Each row was made from one path, in order. Every step used is in the known rows, and no mark comes twice. Write each row's path.
Known rows
X > W > B > Y > E > Z: [-0.29 -0.32  3.30  0.36  0.06  1.07  2.74  1.80 -0.35  0.11 -1.09 -0.79
 -1.40 -0.67 -1.53  1.23  0.07 -1.60  2.99  2.23 -1.33  1.61]
F > X > Z > Q > Y: [ 0.63 -0.82  3.40 -5.08 -1.18  0.53  1.69  1.44 -0.02  0.42  0.53  1.18
 -0.50 -0.08  0.44  1.58  0.85 -1.44  0.45  2.12  0.08  0.79]
E > X > Z > Q > Y: [ 0.60  0.03 -2.54 -4.60 -0.92  1.21  2.17  1.72  1.26  0.45  0.46  2.37
 -1.67  0.43 -1.21  1.14  0.60 -2.01 -0.43  0.71  0.12  1.07]
B > Y > Z > F > E > X: [ 0.07  0.21 -0.97 -1.76 -1.58  2.16  2.98  2.65 -0.59  0.25 -0.01 -1.11
 -1.36 -0.43 -0.64  2.12  1.54 -0.54  1.57  0.85 -0.56  1.52]
B > Y > Z > F: [-0.03 -0.10  1.17 -2.02 -1.85  1.98  2.87  2.71 -0.77  0.25  0.10 -1.63
 -0.95 -0.56 -0.59  2.26  1.65 -0.67  1.77  1.31 -1.13  1.86]
F > X > W > B: [ 0.19 -1.06  3.96 -1.05 -0.59  0.64  1.88  1.56 -0.77 -0.09 -0.61  0.83
 -0.42 -0.89 -0.33  1.19  0.46 -1.22  2.32  2.10  0.01  1.45]
X > Z: [ 0.28  0.23  0.60 -3.21 -1.51  1.21  1.74  1.75 -1.40  0.32  0.10 -0.43
 -1.83  0.38  0.09  1.53  0.73 -2.25 -0.69  3.29 -1.17  1.09]
E > Z > F > X > W: [-1.27 -0.77 -0.24 -1.17 -0.90  0.63  2.70  0.54 -1.95 -0.03  0.12 -2.87
 -1.19 -0.24 -0.16  1.60  0.72 -1.76  0.51 -0.60 -0.81  1.41]
B > Y > Z > Q: [ 0.37 -0.42  1.24 -2.70 -1.62  1.99  2.97  3.09  0.61  0.59  0.29 -0.99
 -0.06 -0.41 -0.55  1.99  1.73 -0.79  2.40  1.29 -1.46  1.57]
E > Z > Q: [-0.50 -0.95 -2.23 -2.29 -0.88  1.27  2.99  1.51  0.09  0.53  0.44 -2.41
 -0.33  0.23 -0.27  1.24  0.85 -2.56  0.57 -0.88 -1.92  1.26]
Q > Y > Z: [ 1.02 -0.01  3.58 -2.62 -0.58  2.32  1.64  2.63 -0.49  0.22 -0.63  0.69
 -0.31 -0.40  0.58  1.43  0.44 -2.97  1.34  1.54  0.74  2.99]
W > B > Y: [ 0.72 -0.73  1.61 -1.49 -1.48  1.72  2.87  2.53  0.33 -0.11 -0.86 -0.49
 -1.36 -0.53 -1.80  1.29  0.96 -1.69  1.13  1.98 -1.95  1.68]
B > Y > Z: [ 0.38 -0.23  1.21 -1.78 -1.55  1.97  2.56  2.98 -0.02  0.31 -0.35 -1.45
 -0.40 -0.52 -0.51  2.04  1.77 -0.64  2.43  1.50 -1.35  1.81]
F > X > E > Z: [ 0.49 -0.86  0.08 -2.70 -1.52  0.54  1.80  1.40 -0.07  0.17 -0.37 -1.27
 -0.69 -0.19  0.68  1.68  1.36 -0.42  2.72  0.20 -1.11  1.56]
B > Y: [ 0.75 -0.20 -0.51 -2.30 -1.81  1.49  2.68  2.67  0.54  0.26  0.10 -1.17
 -1.28 -0.60 -0.81  2.01  1.35 -0.63  1.18  1.34 -2.26  1.64]
Q > Y > Z > F > X: [ 0.66 -0.20  4.39 -3.12 -0.83  2.05  1.79  2.15 -1.15  0.13 -0.21  0.55
 -0.55 -0.54  0.62  1.64  0.47 -2.56  1.04  1.20  1.40  2.80]
Z > Q > Y: [ 1.13 -0.46  1.46 -4.50 -1.12  2.06  2.71  2.52  0.86  0.75  1.19  1.20
 -0.35 -0.23  0.12  1.34  0.15 -3.04  0.25  0.84 -0.64  2.11]
Q > Y > Z > F: [ 0.64  0.08  3.75 -2.78 -0.89  2.45  1.97  2.30 -1.30  0.17 -0.17  0.24
 -0.78 -0.45  0.51  1.62  0.33 -2.88  0.64  1.31  0.99  3.00]
Z > F > X: [-0.25 -0.54  0.40 -2.48 -1.82  1.24  2.45  1.33 -2.31  0.08  0.81 -0.90
 -1.44 -0.57  0.15  1.97  0.71 -1.39 -0.46  0.75 -0.07  1.73]
Q > Y > Z > F > X > E: [ 0.81  0.00  4.44 -3.42 -1.17  2.08  1.79  2.21 -0.99  0.18 -0.23  0.42
 -0.78 -0.42  0.82  1.73  0.55 -2.15  1.69  1.28  1.11  2.95]
Q > Y > E > Z > F: [ 0.71  0.06  1.39 -2.29  0.37  1.49  1.88  1.53  0.28  0.53 -0.72 -0.77
 -1.48 -0.14  0.09  1.80 -0.14 -2.65  0.96  0.40  0.09  2.46]
E > X: [ 0.67 -0.17 -5.26 -1.93 -0.83  1.56  2.12  2.09  0.89  0.16 -0.19  1.26
 -1.35 -0.08 -1.26  1.16  0.79 -1.61  0.27 -0.28 -0.26  1.79]
Z > Q: [ 0.59 -0.61 -1.01 -3.41 -1.40  1.96  2.93  2.60  0.22  0.82  1.30  0.20
 -0.29 -0.09 -0.11  1.38  0.62 -2.52  0.33  0.80 -1.48  1.63]
E > X > W > B > Y: [ 0.21 -0.19 -1.53 -0.97 -0.42  1.21  2.58  1.97  0.98 -0.07 -0.65  1.77
 -1.66 -0.51 -2.33  0.91  0.44 -1.23  1.73  0.63 -0.32  1.59]
X > Y > E > Z: [ 0.15 -0.39 -0.61 -0.36  0.07  1.73  1.83  2.83  0.41  0.20 -0.92 -0.61
 -1.95  0.46  0.73  1.36  0.96 -1.99  1.46 -0.20  0.03  2.66]
Y > Z > F > X: [-0.37 -0.52  2.02 -1.39 -1.31  2.05  2.15  2.11 -2.51  0.20 -0.07 -1.20
 -0.10 -0.35  0.50  1.87  1.29 -1.65  1.51  1.29  0.87  2.07]
E > Z > Q > Y: [-0.14 -0.82 -0.71 -3.09 -0.66  1.35  2.83  1.47  0.49  0.51  0.36 -1.63
 -0.43  0.14 -0.12  1.20  0.57 -2.93  0.45 -0.94 -1.37  1.64]
Q > Y: [ 1.38  0.01  2.09 -3.02 -0.86  1.92  1.75  2.31  0.00  0.17 -0.17  0.92
 -1.16 -0.49  0.36  1.40  0.04 -2.92  0.16  1.31 -0.13  2.80]

Write each row's path
[ 0.13  0.40 -4.97 -0.03 -0.58  2.17  2.63  1.74 -1.76  0.26 -0.41 -2.53
 -1.76  0.02  1.08  1.30  0.31 -2.46  0.03  0.44 -0.88  1.19] : F > E > Z
[ 0.67  0.12 -3.19 -2.24  0.54  1.18  1.89  1.84  1.53  1.01 -0.57  0.74
 -1.63  0.55 -1.00  1.78  0.46 -1.42  1.51  1.25 -0.10  1.01] : Y > E > X > Z > Q
[ 0.19 -0.55  1.03 -2.02 -1.01  2.59  2.48  2.98 -0.79  0.70  0.24 -0.52
  0.65 -0.01  0.36  1.45  1.22 -2.46  2.05  1.34 -0.13  1.98] : Y > Z > Q
[ 0.64  0.12 -1.45 -1.32 -0.17  1.12  2.49  2.32  1.86  0.63 -0.63 -0.18
 -1.64 -0.42 -1.56  2.13  0.94  0.09  2.88  0.98 -1.32  1.37] : B > Y > E > X > W
[ 0.71  0.97 -5.94 -1.53 -0.74  2.15  2.24  1.95 -0.89  0.30 -0.16  0.62
 -2.52  0.26  0.32  1.23  0.33 -1.99 -0.78  1.51  0.25  0.78] : F > E > X > Z
[-0.04 -0.28  3.37  0.22 -0.52  1.52  2.44  1.99 -1.36 -0.10 -0.66  0.39
 -1.28 -0.74 -1.05  0.85 -0.19 -2.50  1.98  2.83 -0.80  2.03] : X > W > B
[ 0.26 -0.35  1.87 -0.94 -1.40  2.33  3.13  2.58 -0.93 -0.09 -0.92 -1.08
 -1.41 -0.48 -1.23  1.43  0.97 -1.81  1.28  2.21 -0.85  1.58] : W > B > Y > Z > F > E
[-0.07  0.67 -3.11 -1.17 -1.72  2.45  2.92  1.86 -3.28  0.23  0.86 -1.49
 -2.58 -0.33  0.71  1.85  0.11 -2.28 -1.51  1.25 -0.29  1.75] : Z > F > E
[ 0.66  0.53 -5.28 -1.06 -0.60  2.85  2.54  3.01 -0.35  0.26 -0.06  1.32
 -1.94  0.24  0.83  0.99  0.64 -2.11  0.29  0.08  1.21  1.66] : F > E > X > Y > Z > Q
[ 0.92  0.94 -4.60 -2.73 -0.65  2.25  2.44  1.98 -0.26  0.48  0.21  1.35
 -2.34  0.24  0.37  1.19  0.04 -2.31 -0.79  1.31  0.56  0.85] : F > E > X > Z > Q > Y
[ 0.84 -0.58  0.19 -1.14 -0.54  1.56  2.70  2.38  1.47  0.17 -1.38 -0.04
 -1.55 -0.31 -2.27  1.41  0.86 -1.27  1.93  1.54 -1.40  1.47] : W > B > Y > E > X
[ 1.33  0.31  0.94 -2.16  0.78  1.52  1.55  2.00  1.33  0.54 -0.90  1.78
 -1.45 -0.38 -0.46  1.50 -0.40 -2.15  1.80  0.94  0.83  2.52] : Q > Y > E > X > W
[ 0.16 -0.50 -0.60 -1.07  0.05  1.74  2.07  2.93  0.73  0.42 -0.50 -0.36
 -1.69  0.54  0.61  1.32  0.97 -2.10  1.50 -0.35 -0.02  2.49] : X > Y > E > Z > Q
[ 0.03 -0.21  3.73 -0.18 -0.72  1.37  2.70  2.14 -0.75 -0.06 -0.62  0.24
 -1.40 -0.89 -1.40  1.11  0.16 -1.74  2.37  2.81 -1.35  1.78] : X > W > B > Y
[ 0.29  0.28 -3.44 -1.56 -0.50  2.27  2.91  1.81 -0.92  0.53  0.16 -1.51
 -1.43  0.07  1.10  1.21  0.08 -2.94 -0.09  0.19 -0.51  1.15] : F > E > Z > Q > Y
[ 0.60  0.04 -2.05  0.11  1.05  1.29  1.94  1.92  1.14  0.64 -1.39  0.84
 -1.58 -0.08 -1.41  1.47  0.02 -1.41  2.76  1.22  0.15  1.60] : Y > E > X > W > B
[ 0.12 -0.19  3.66  0.12 -0.15  1.30  2.61  2.13 -0.43  0.16 -0.93  0.03
 -1.50 -0.78 -1.44  1.30  0.03 -1.63  2.88  2.90 -1.12  1.74] : X > W > B > Y > E
[ 1.08  0.43  0.61 -3.31  0.27  1.47  1.60  1.69  0.77  0.55 -0.55  1.47
 -2.03  0.00 -0.44  1.74 -0.19 -2.20  0.51  1.16  0.87  2.20] : Q > Y > E > X > Z > F
[ 0.55 -1.10  1.71 -2.26 -1.15  1.10  1.52  2.54 -0.16 -0.15 -0.20  1.05
 -0.98 -0.30  1.01  1.34  1.31 -1.06  1.20  0.49  0.56  2.16] : F > X > Y
[-0.31 -0.57  0.95 -2.47 -1.82  1.39  2.35  1.90 -2.02 -0.13  0.80 -0.19
 -1.87 -0.38  0.52  1.79  0.92 -1.44 -0.50  0.36  0.46  2.19] : Z > F > X > Y
[ 1.43  0.36  0.57 -3.19  0.47  1.42  1.41  1.91  1.46  0.59 -0.86  1.62
 -1.71  0.02 -0.36  1.62 -0.09 -2.26  0.96  1.30  0.70  2.15] : Q > Y > E > X > Z
[-0.14 -0.28 -0.66 -0.57 -0.17  1.72  2.03  2.62 -0.20  0.18 -0.66 -0.84
 -2.32  0.47  0.69  1.49  0.89 -2.00  1.01 -0.30  0.19  2.65] : X > Y > E > Z > F
[-0.63 -0.39  3.12 -1.04 -1.04  1.95  2.19  2.02 -2.75  0.14 -0.09 -0.93
 -0.20 -0.48  0.44  1.77  1.05 -1.61  1.97  1.60  0.99  2.11] : Y > Z > F > X > W
[ 0.89  0.05 -4.29 -0.77  0.65  1.46  1.74  2.07  1.42  0.80 -1.06  0.24
 -1.48  0.14 -0.97  1.77  0.44 -1.25  2.03  0.45 -0.10  1.65] : Y > E > X
[-0.32  0.80 -3.89 -0.84 -1.20  2.22  2.95  1.56 -2.72  0.17  0.78 -0.35
 -2.79 -0.35  0.05  1.61 -0.09 -2.03 -0.95  0.81  0.38  1.58] : Z > F > E > X > W
[ 0.32 -0.40 -2.89 -2.11 -0.77  2.17  2.17  3.11  1.22  0.07 -0.15  2.36
 -1.18  0.33 -0.53  0.89  1.35 -1.78  1.13 -0.93  1.15  2.34] : E > X > Y > Z > Q
[ 0.05 -0.16 -2.99 -1.64 -0.93  2.15  2.11  2.83  0.26 -0.16 -0.30  1.89
 -1.74  0.24 -0.55  1.06  1.28 -1.75  0.65 -0.91  1.36  2.57] : E > X > Y > Z > F
[ 0.06 -1.04  4.95 -1.19 -0.59  0.77  2.03  1.78 -0.61 -0.06 -0.81  0.52
 -0.18 -0.96 -0.49  1.34  0.88 -0.77  3.22  2.14  0.14  1.35] : F > X > W > B > Y > Z
[-0.22  0.85 -0.59 -2.94 -1.80  1.62  2.33  1.36 -3.10  0.28  0.69 -0.93
 -2.87  0.35  0.56  1.76  0.34 -2.30 -2.03  3.20 -0.42  0.86] : X > Z > F > E
[-0.47  0.48 -0.49 -0.21 -0.82  2.69  2.54  2.25 -2.90  0.21 -0.17 -0.67
 -1.12 -0.25  0.38  1.57  0.66 -2.03  1.33  1.37  1.23  2.00] : Y > Z > F > E > X > W
[-0.17 -0.32  1.97 -1.71 -1.60  2.06  2.14  2.17 -2.41  0.23 -0.12 -1.25
 -0.39 -0.24  0.67  1.93  1.40 -1.31  2.19  1.29  0.54  2.20] : Y > Z > F > X > E
[ 0.86 -0.61  1.47 -0.98 -0.67  1.61  2.72  2.49  0.90  0.19 -1.35 -0.81
 -1.41 -0.38 -1.83  1.53  0.79 -1.48  1.92  2.10 -1.71  1.55] : W > B > Y > E
[ 0.39 -0.18 -2.07 -3.01 -1.93  1.44  2.71  1.89  0.17  0.61  0.31 -2.16
 -1.23  0.42  0.38  1.54  1.04 -1.46  2.34 -0.02 -2.49  1.96] : X > E > Z > Q
[ 0.62 -0.75  3.36 -4.69 -0.62  0.42  1.58  1.43  0.35  0.65  0.18  1.07
 -0.53  0.01  0.43  1.75  0.75 -1.28  1.00  2.23  0.29  0.72] : F > X > Z > Q > Y > E
[ 1.55  0.18  1.82 -2.40  0.30  1.80  1.52  2.31  0.74  0.63 -0.79  0.57
 -1.25 -0.29  0.29  1.73 -0.18 -2.56  1.39  1.48  0.16  2.66] : Q > Y > E
[-0.10 -0.26  4.67  0.10 -0.59  1.58  2.68  2.29 -0.98 -0.04 -0.86  0.02
 -1.01 -0.82 -1.27  1.13  0.32 -1.67  2.89  2.88 -0.87  1.89] : X > W > B > Y > Z
[-1.08 -0.90 -1.44 -1.68 -1.16  0.73  2.62  0.64 -1.68  0.02  0.10 -3.07
 -1.11 -0.11 -0.13  1.68  0.95 -1.81 -0.03 -0.90 -0.95  1.38] : E > Z > F > X
[ 0.59 -0.25 -4.23 -1.80 -0.84  1.79  1.96  2.81  1.24 -0.16 -0.24  2.30
 -2.05  0.19 -0.66  0.90  1.09 -1.63  0.23 -0.90  0.53  2.49] : E > X > Y
[ 0.15 -0.80  2.70 -1.44 -0.66  0.57  1.70  1.59 -0.98  0.09 -0.13  0.55
 -0.36 -0.88  0.27  1.45  0.55 -0.95  2.24  1.75  0.01  1.54] : F > X > W
